In the rows, zero is written as 128.
Known rows, with every way that one mark hangs from another
mosemu(libo(giko)): [146 150 120 129 128 188 131 133 191 129 114 141 122 190 134 154 104 157
 179 110 131 123 152 108 144 117 135 118 136  80 185 152 122 180 109  72
 139 145  96 162 120 124 137  91 122 110 158 147 112 107 153 125 148 134
 111 153 116 100 119 142 128 198 125 103 146 100 134  93 122 130 144 115
  58 180  67 142 180 118 130]
giko(kelugi rubo sulo(nira)): [137  84 129 166 123  62 128 141 103 161 114  97 126 154 131 124 197  98
  95 121 119 127  91 141 121 171 100 108 109 172  90 118  97 100 156 143
 118 116 167  95 173 135 169 137 134 143  99 137 127 146 117 142  85 172
 136 118 147 141 104 143 138  94 166 113 136  89 129 187 143 160 120 176
 194 127 173 155  98 123 135]
ravu(giko(kelugi rubo sulo(mosemu(libo)))): [108  92 104  85 151 122 130 138  83 134  76  80 156  99  96 110 162  91
  86 125 109 118 159 146  81 155 123 111 109 110 105  92 123 145 192 139
 110 164 142  94  99 132  90 151 173  75 149 133 164 184  98 166  94 127
 140  82 111 154 128 155 170 107 159 141 162 109  92 141 101 147 115 184
 179 155 144 152 202 174 103]
libo(giko(rubo sulo) nira): [177 170 131 107  85 138 111 144 165 119 113 118  72 145 147  78 126 160
 129 120 144  81 141 119 152 149 102 145  84 113 123  80 126 115 149  90
 108 114 149 127 178 148 133 144  92  66  57 136 111 140 151  90 122 136
 110 116 150 179  75 105  92 150 131 135 118 121 104 100 155 121 111 131
 189 112 127 103 123 138 174]
libo(giko nira(kelugi)): [151 164 135 130  89 125 116 123 158 106 131 150  98 134 148 157  86 151
 183 147 149 102 112 128 184  84 128 133 129 117 160 116 156 166  72 119
 169 105 108 188 116 134 120 102  88 165 122 148 135  80 166  59 141 117
 135 132 139 120 136  73 107 154  91 143 111 130 171  96 175  95 143  68
 118 132 104  78 118 110 128]
ravu(giko(kelugi rubo sulo)): [ 83 108 101  90 133 104  92 109  66 137  68 100  87 128 103 121 201 113
  47 104 108 112 110 155 111 201 106 139 115 139  97  95 126 110 160 127
 139 132 126  92 150 117 120 125 127 100  91 120 119 186 106 132  80 133
 144  96 135 168  91 137 157 135 143 120 188 128 118 148 124 138 108 166
 171 115 159 134 166 167 129]
pera(libo sulo): [ 81 117 123 118 154 155 133  81 113  85 175 152  95  84  95 180 124 152
 102  54 100  98 112 127 106 119 159  99 179 161 137 160 157  92  89 127
 127 163 117 133 133 102 156  88 106 140 165 105 127 147 128 118 178 103
 107 189 106 132 182 148 110 155 117 120 156 174 109 109  84 130 102 131
  17 114 140 147 120 118 132]
libo(giko): [116 159 137 130 124 159 128 124 169 133 124 152  99 192 157 160 124 157
 152 114 142 120 146 113 156 146 129 127 141  99 155 156 124 123  96  86
 152 111 102 146 132 127 141  90  78 125 149 118  91 122 152 104 124 133
 126 151 141 106 107 115  98 174 112 101 136 147 140  80 141 129 146  87
  66 150  83 121 147 110 155]
mosemu(libo(nira)): [174 136 123 151  85 142 131 114 163 131 132 159 104 143 137 147  75 143
 179 119 128  96 112 130 132 100 120 110 153 117 222 101 103 186  84 102
 122 141 148 171 132 181 163 103 123 116 148 126 161 109 133  88 157 135
  92 175 125  98 164 145 140 157 138 128 147  77 129  83 140 129 149 131
  95 154  57 166 165 124 108]
sulo(giko(kelugi) nira): [109  86 147 197 128  91 118 123 108 152 138 158 157 169 136 130 130  98
 138 158 131 179 107 147 140 142 140 115 136 175 121 160  81 111 100 180
 134  80 156 138 121 136 161 121 142 202 134 106 108 104  90 135 124 166
 135 109 153  70 121 142 155  62 136 128 108 101 141 151 132 129 160 125
 132 137 118 139  86 117  93]
libo(giko(sulo(mosemu)) nira): [172 181 139  97  93 135 153 131 185 131 141 139 104 120 153  95  81 149
 158 147 176  95 152  95 130 121 131 112  74 108 128 102 125 112 134 129
 112 112 178 145 139 188 135 152  96  75 112 116 128 110 122  94 141 164
 128 116 172 124  90  84  73  79 129 163  84 152 100  69 166 126 139 124
 147 129 113 110 123 123 175]
ravu(giko(sulo(nira))): [134 153  95 130 155 134 139  74 147 132 127 149  68 133 126 136 143 124
  95 118 143  99  78 122 139 162 134 154 136 155  98 166 105 123 146 128
 146 110 133 147 154 161 164  88 118 125 134 102  92 125  95 116 121 165
 153 118 162 101  94 110 137  92 115 144 161 110 135 143 147 150 135 144
 108 102 112 167 139 134 134]
sulo(giko(rubo) mosemu(libo) nira(kelugi)): [127  89 146 206 172 107 180 181 134 141 165  94 251 123 144  95  93  92
 175 187 113 153 166 167 141  72 173 117 144 140 141 169  87 184 174 178
 138  77 118 149  84 124  80 133 196 219 223 174 133 101 104 175 157  85
 144  79  74  68 186 155 165  38 121 133  81  99 131 189 113 142 150 147
 128 159 118 162  72 118  60]
libo(giko(kelugi rubo sulo) nira): [169 140 128  91  68 105  79 144 128 128  81 111  86 136 127  77 157 128
 120 128 132 111 130 116 131 153  95 124  63 126  96  51 126 111 124 114
  99 127 181 113 169 138 140 169 108  65  21 130 142 144 147  87  84 151
 130  99 156 189  60 104 124 139 151 138 109 119 125 106 158 109 111 137
 226 115 163  82 134 141 157]
giko(kelugi sulo): [117  96 110 119  99  81 127 103  94 148  97 115 105 143 121 150 180 106
  85  95 145 123  98 124 106 165 110  94 123 157 132  93 120 124 116 133
 144 141 163 127 143 134 172 124 121 128 110 129 128 146 123 124 107 196
 130 159 171 126 115 137 134 135 157 110 168 117 143 128 139 147 122 149
 138 155 159 144 130 142 136]
sulo(giko(kelugi rubo) mosemu(libo) nira): [127  59 162 194 153  91 139 182 116 164 125 111 234 151 128  95 108  76
 160 180 104 186 172 148 112 101 143  89 121 142 122 140  73 139 168 186
  97  99 165  95 103 135 111 168 201 164 179 142 149 126  78 188 123 117
 131  72 105  84 146 171 172  37 149 133  79  87  96 172 111 146 155 164
 169 157 120 163 102 122  69]
nukogom(pera(libo sulo(giko(rubo) mosemu))): [ 60 131 163 120 194 143 142 144  83 126 210 151 184  65 111 103  95 125
  65 120  93 179 163 178  86 150 161 127 160 153 122 150 133  69 156 164
  80 134  96  79  88  50  88 179 152 151 158  75 111 156  88 203 178  56
 101 143  89 133 193 127  95  74 116 127  94 219  77 125  57 127 106 155
  71 101 139 155  45 120 139]
nukogom(pera(libo(giko nira))): [164 197 153  96 113 159 104 126 142 119 175 204  80 126 149 133  71 175
 166 140 147 155  98 133 166 106 114 181 139 113 176 120 162 129  55  95
 121 153 105 134 130 118 117 138  84  93  83  86 136 100 158  82 146 109
  93 198 133 153 143  75  75 208 119 128 105 147 153  70 141  76 152  80
  96  88  93 101 130 120 164]
nukogom(pera(libo(giko))): [115 181 138 106 137 173 120 128 138 132 174 188 100 153 142 153  96 166
 141 121 134 162 111 137 158 138 123 172 158 105 173 153 161 126  77  82
 141 160  75 121 115  82 110 116  93 120 108 101 105 117 169 126 144 114
 100 199 113 136 140 107  71 217 116 102 129 165 161  93 112  98 145  95
  52 115 100 119 130 115 175]
sulo(giko(rubo) nira(kelugi)): [ 98 112 142 204 154  89 141 152 125 140 159 120 173 158 162 112 129 113
 133 166 106 145 127 177 177 119 149 137 154 171 120 173  95 141 148 165
 169  56  99 143 126 106 112 117 154 247 162 155  95 113 123 140 147  89
 136  94 105  90 154 131 146  69 109 125 110 118 155 183 145 142 146 119
 129 125 138 133  46 118  91]
pera(nukogom): [115 148 128 139 113 148 152  94 144 110 133 129 121 141 154 187 126 157
 104 121 145 150 146 107 113 155 108 111 190 135 168 137 118 113  98  98
 157 136  82 144 130 126 182  81 101 148 150 109 130 144 104 152 137 116
  91 186 142  83 151 155 129 173 124  73 167 153 131 122 114 151 132  86
  54 118  89 160 133 109 129]
ravu(giko(kelugi)): [ 66 111 121 117 139 111  93  85  74 136  81 158  87 151 120 181 160  99
  98 110 119 141 101 150 131 180 113 130 160 139 135 123 139 131  84 138
 161 127 100 121 119 129 134  82 106 141 139  98 120 147  94 110  83 128
 147 128 139 121 126 137 159 142 115 123 190 140 140 117 136 127 144 109
 101 131  95 128 188 137 103]
ravu(giko(kelugi sulo(nira))): [120 109 107 129 138 101 112  87  96 136  97 140  81 126 103 142 161  94
  85 128 138 127  68 119 130 167 124 138 112 165  76 139 115 114 127 151
 134 119 159 122 146 156 167 111 134 129 102  98 121 123  92 119  93 184
 168 100 174 124  82 123 166  90 139 149 163  96 148 151 154 134 141 148
 159 105 151 144 154 136 119]

Rows
[166 144 123 132  98 149 109 161 158 108 109 119 142 126 133 110  96 151
 189 142 119  99 144 131 168  71 128 148 133  83 169  97 144 198 111  86
 135 129 108 164 118 137  93 120 134 135 124 186 160 100 179  78 148  85
 121 125  92 145 139 118 143 181 118 136 120  81 144 111 149  97 124  96
 150 152 109  95 148 128 100]
mosemu(libo(giko(rubo) nira(kelugi)))
[115 136 134 130 147 185 142  92 139  36 171 126 141  36  94 173 108 152
 125 120 128 141 112  64 125  50 162 142 160 139  66 191 195  95  86 139
 123 147  77 161 103  85 153 103 145 183 149 124 138  86 133 142 189  80
 144 138 117 126 158 121 141 159  81 134 105 161 152 161  78 101 100  39
  65  63 167  76  73  92 119]
pera(libo(giko) nukogom sulo(nira(kelugi)))
[157 138 156 149 112 146 154 134 159 129 152 159 180 117 139  96  33 117
 194 171 144 134 181 139 120  91 157 100 118 127 196 113  76 162 118 165
 114 106 170 161  84 180 124 149 160 138 188 111 149 109  89 128 186 122
 106 122 119  71 167 148 130  57 126 164  90 116 101  79 127 124 169 136
 109 157  62 160 126 146  92]
sulo(giko mosemu(libo(nira)))
[152 143 102 150 128 132 162 126 171 122 148 122 118 137 138 129 142 135
 150 137 164 104  95  99 172 101 145 145 115 130  89 162 132 154 131 135
 164  92 127 173 147 133 142 114 129 178 124 157 100  71 168 107 136 171
 167 118 153 108 100  87 120 115 111 137 116  97 167 161 170 128 134 102
 123 125 154 106  88 102 147]
libo(giko(sulo(nira(kelugi))))
[130  95 148 121 134 135 123 182 126 156  80  98 191 170 132 127 129 116
 169 138 118 157 190 119 107 124 124  93 104  71 137 111 134 144 146 117
 105 148 121  91  96 116  83 150 145 100 151 155 153 145 135 162 100 117
 137 109 104 136 131 154 146 150 150 104 113 122 104 115 112 129 133 143
 151 185 109 115 179 125 113]
sulo(mosemu(libo(giko(kelugi rubo))))
[200 126 117  98  73 136  81 153 142 118  70 103 121 122 111  76 143 129
 148 127 129 105 132 107 118 114  97 118  59  99 124  47 121 158 144  99
  92 154 186 119 151 138 138 177 154  58  40 158 165 140 148 104 113 154
 130 107 134 194  73 145 152 170 162 142 117  69 116 107 133 104 108 162
 225 149 139  96 166 157 133]
mosemu(libo(giko(kelugi rubo sulo) nira))
[ 73 117 116  94 158  83 121 122  67 144  88  85 132 109 114 112 176  88
  64 124 115 121 143 144  89 194 108 113 107 134  91 100 121  96 184 166
 126 129 140  82 124 137  82 141 132  88 124 120 125 184  87 159  79 134
 151  77 129 150 113 133 141  74 142 136 164 163 101 143 127 146 120 169
 180 122 158 133 166 163 124]
ravu(giko(kelugi rubo sulo(mosemu)))
[150 165 141 125  89 151 137  84 141  71 164 150  93  57 134 156  71 153
 131 140 134 133 129 103 105  78 122 138 161 146 179 107 135  89  71 111
 134 171 116 156 126 162 171 109  95 111 120  97 181 138 116 104 173  92
  77 195 118 132 172 143 119 181 123 121 125 161 137 100 105 119 131  74
  96  75 116 137 136 143 123]
pera(libo(nira) nukogom)
[104 131 117 133 179  93 163 133 115 135 141  94 150  82 128 111 155  98
  98 156 122 101 125 154 139 135 147 144 127 142  79 166 124 138 201 173
 157  93 118 134 123 153  86 124 146 170 176 149 115 130 106 141 110 108
 173  64 115 127 140 104 136  37 105 162 130 139 130 187 153 145 128 143
 159  94 161 141 102 135 116]
ravu(giko(rubo sulo(mosemu nira(kelugi))))
[ 79 124 116  85 151 101 134 101  70 142  96 116 122  96 110 138 151  85
  84 132 138 126 126 132  93 173 123 102 112 134  93 105 129 113 146 172
 144 134 157 111 102 152 112 132 123 102 143 100 127 148  88 134 100 163
 160  99 161 126 118 125 143  66 134 144 162 159 118 120 140 143 132 152
 140 128 134 147 175 152 125]
ravu(giko(kelugi sulo(mosemu)))
[119 178 138 105 111 196 141  96 162  77 139 131 114 111 137 164 102 176
 132 134 130 144 165  69 116  92 131 152 150 100 138 155 156  87  87  83
 148 178  76 143 111 113 148 101 106 105 124 117 133 140 144 135 162  92
  95 171 108 128 132 150 109 220 112  90 129 178 143 107  82 120 119  49
  48  96 118 102 159 131 159]
pera(libo(giko) nukogom)
[160 104 102 100  87 156 121 142 136 126  82 111 126 145 100 121 156 124
 147 107 149 120 133  88 112 116 121 111  83 102 128  91 135 174 125  98
 116 162 153 136 123 121 151 143 159  86  94 150 142 122 154 137 124 196
 143 121 144 135  83 151 143 182 155 116 145  80 144 112 124 128 115 148
 133 184 134 113 179 145 142]
mosemu(libo(giko(kelugi sulo)))
[ 98 128 146 109 114 136 104 113 106 115 126 142 112 144 122 166 131 133
 150 119 118 144 131 109 128  97 132 132 123 123 134 133 157 108  72 119
 142 158 125 123 114 102 109 116  96 113 113 120 134 136 155 100 118 141
 122 156 117 146 122 128 123 196 124 119 131 150 152  99 109  98 129 101
  99 136 152  92 168 137 141]
pera(libo(giko(kelugi)))
[107 125  95 144 161 108 138 116 118 120 121  98 104 101 127 120 180 115
  87 130 114  94  85 157 157 151 131 163 146 159  82 154 131 148 175 146
 172  98 102 141 145 126 112 105 137 167 136 152 108 133 126 125 112 111
 160  88 121 138 124 110 156  94 109 144 163 109 149 191 145 143 117 139
 159  93 168 139 112 140 112]
ravu(giko(rubo sulo(nira(kelugi))))
[150 103 127 139 115 104 110 154 139 141  93  98 125 166 136 102 187 122
 116 132 133 140 112 110 138 159 102 134  83 142  65 124 113  97 160 124
 106 109 160  99 178 120 147 145 131 116  72 140 111 130 142 128  82 173
 149  93 158 151  54 123 135 125 153 123 108  98 134 163 144 133 120 150
 206 125 174 112 104 115 148]
libo(giko(kelugi rubo sulo(nira)))
[110 114 135 153 165 142 147  87 142  98 190 167 104  94 102 178 121 142
 109  82 109 117  79 120 118  95 160 113 174 173 113 195 142  79  97 143
 106 140 135 139 153 132 173  83 121 162 173 106 113 118 115 128 181 113
 123 166 123 109 166 140 118 121 117 144 122 140 118 145  96 135 119 133
  42  96 139 159  85  91 118]
pera(libo sulo(nira))
[135  95 134 121 121 147  93 172 132 153  69 103 146 186 123 140 149 132
 154 117 104 141 152 125 130 133 118 122 119  79 143 101 133 156 120  91
 116 153 114 105 126  97 108 128 141 100 114 159 143 145 152 137  93 113
 122 122 104 149 109 160 146 198 145  95 137  88 130 121 118 124 123 131
 144 182 110 114 183 138 113]
mosemu(libo(giko(kelugi rubo)))
[140 132 126 139 161 101 168 164 152 144 145  84 181 117 154  94 140 119
 146 164 142 108 149 120 156 107 140 137  98 113  73 161 137 122 193 146
 136  89 134 134 129 128  87 146 137 165 149 168 106 102 152 145 115 135
 171  82 123 119 110  90 106  67 118 138  77 134 128 173 157 141 126 128
 174 126 166 103  66  99 152]
libo(giko(rubo sulo(mosemu nira(kelugi))))
[148 102 143 132 139  88 137 171 134 163 108  91 169 144 140  94 166 104
 132 151 141 142 150 107 118 143 121 113  71 124  65 130 114  81 179 150
  96 105 180  82 153 133 115 176 138 104 106 134 113 131 121 151  75 162
 154  71 153 140  73 111 118  61 146 134  71 128 103 157 147 136 129 155
 210 135 168 110  98 113 143]
libo(giko(kelugi rubo sulo(mosemu nira)))
[126 124 140 154 174 139 137  98 113 114 220 199 102 100 105 163 113 142
  93  96 117 169  48 144 117 133 135 150 188 170 123 193 149 101  87 137
  98 151 108 116 140  93 169 111 121 164 148  71 118 100 111 149 166 112
 117 200 123 125 179 117 102 134 123 130 118 145 134 145  96 119 125 126
  42  76 129 168  57  69 133]
nukogom(pera(libo sulo(nira)))
[191 158 102 107  81 149 121 156 159 102 101  91 130 100 123  74 117 150
 168 123 133  66 138 116 158  76 125 141  94  93 140  75 146 199 155  92
 132 134 133 167 135 136 100 151 152 102  91 191 161 106 186 106 161 125
 128 110 107 168 119 119 140 172 125 144 125  75 145 123 144 105 106 127
 189 148 142 100 135 156 138]
mosemu(libo(giko(rubo sulo) nira(kelugi)))
[ 89 133 137 113 159 151 131  93  94 111 198 189  93  91 102 179 114 149
  67  69 109 145  84 150 110 150 131 136 197 156 149 157 163 108  86 116
 109 174  86 109 128  75 149 124 104 142 146  80 119 130 121 150 169 107
 107 215 116 135 187 120  95 176 119 108 150 181 129 114  87 120 112 129
  18  99 121 153  95  97 142]
nukogom(pera(libo sulo))
[174 157 121 130  89 157 113 140 181 100 120 145 123 126 124 142  71 156
 213 139 142 103 127 114 172  52 133 130 129  86 181 114 156 222  81 101
 154 127 118 199 107 148 112 110 121 149 133 164 159  76 177  82 162 121
 127 140 118 121 144 107 137 183  98 145 121  91 170  92 160  90 144  78
 110 150  88  90 152 121 104]
mosemu(libo(giko nira(kelugi)))
[ 60 108 125 116 150 101  79 116  64 143  76 117  99 155 117 154 179 112
  80 108  96 139 125 168 130 196  92 135 153 137 125 116 140 113 116 128
 147 123  93  89 126 115 107  98 105 120 128 113 128 183 108 118  73  93
 131 109 116 155 127 150 156 151 128 111 181 147 126 139 132 134 131 129
 135 126 123 132 183 141 109]
ravu(giko(kelugi rubo))
[171  91 129 120  98  81 128 155 108 149 103  87 161  94 111  88 120 106
 140 135 133 109 147 130  82 115 111  86  86 120 142  43  96 148 168 144
  85 158 206 100 127 176 128 180 165  76 115 146 193 139 121 140 115 152
 121 111 134 148 139 162 151  82 172 155 110  86  94 125 136 143 122 193
 223 151 151 143 142 156 106]
giko(kelugi rubo sulo(mosemu(libo(nira))))
[129 172 140  81 152 145 149 164 126 149 168 117 148 112 151  87 116 148
 100 128 137 144 155 140 124 144 118 164 110 102 120 127 151  90 173 108
 112 173 114  75 126  87  72 182 118  68  96 116 106 152 149 167 131 105
 111 156 104 172 126  97  56 156 138 123  92 185 117 130 103 126 104 154
 138 109 159 124 105 134 202]
nukogom(pera(libo(giko(rubo sulo(mosemu)))))
[ 81 131 152 156 160 110 152 153 128 164 156 119 188 159 167  99 110 116
 124 152 112 154 202 175 124 155 153 102 141 137 152 141  79  96 172 151
 134  83 112 106 112 121 102 134 128 158 185 126 103 164  93 167 135  89
 113 106 113  89 151 146 107  56 120 114 109 182  85 125 119 156 136 147
 116 146  94 158  82 139 117]
sulo(giko(rubo) mosemu)
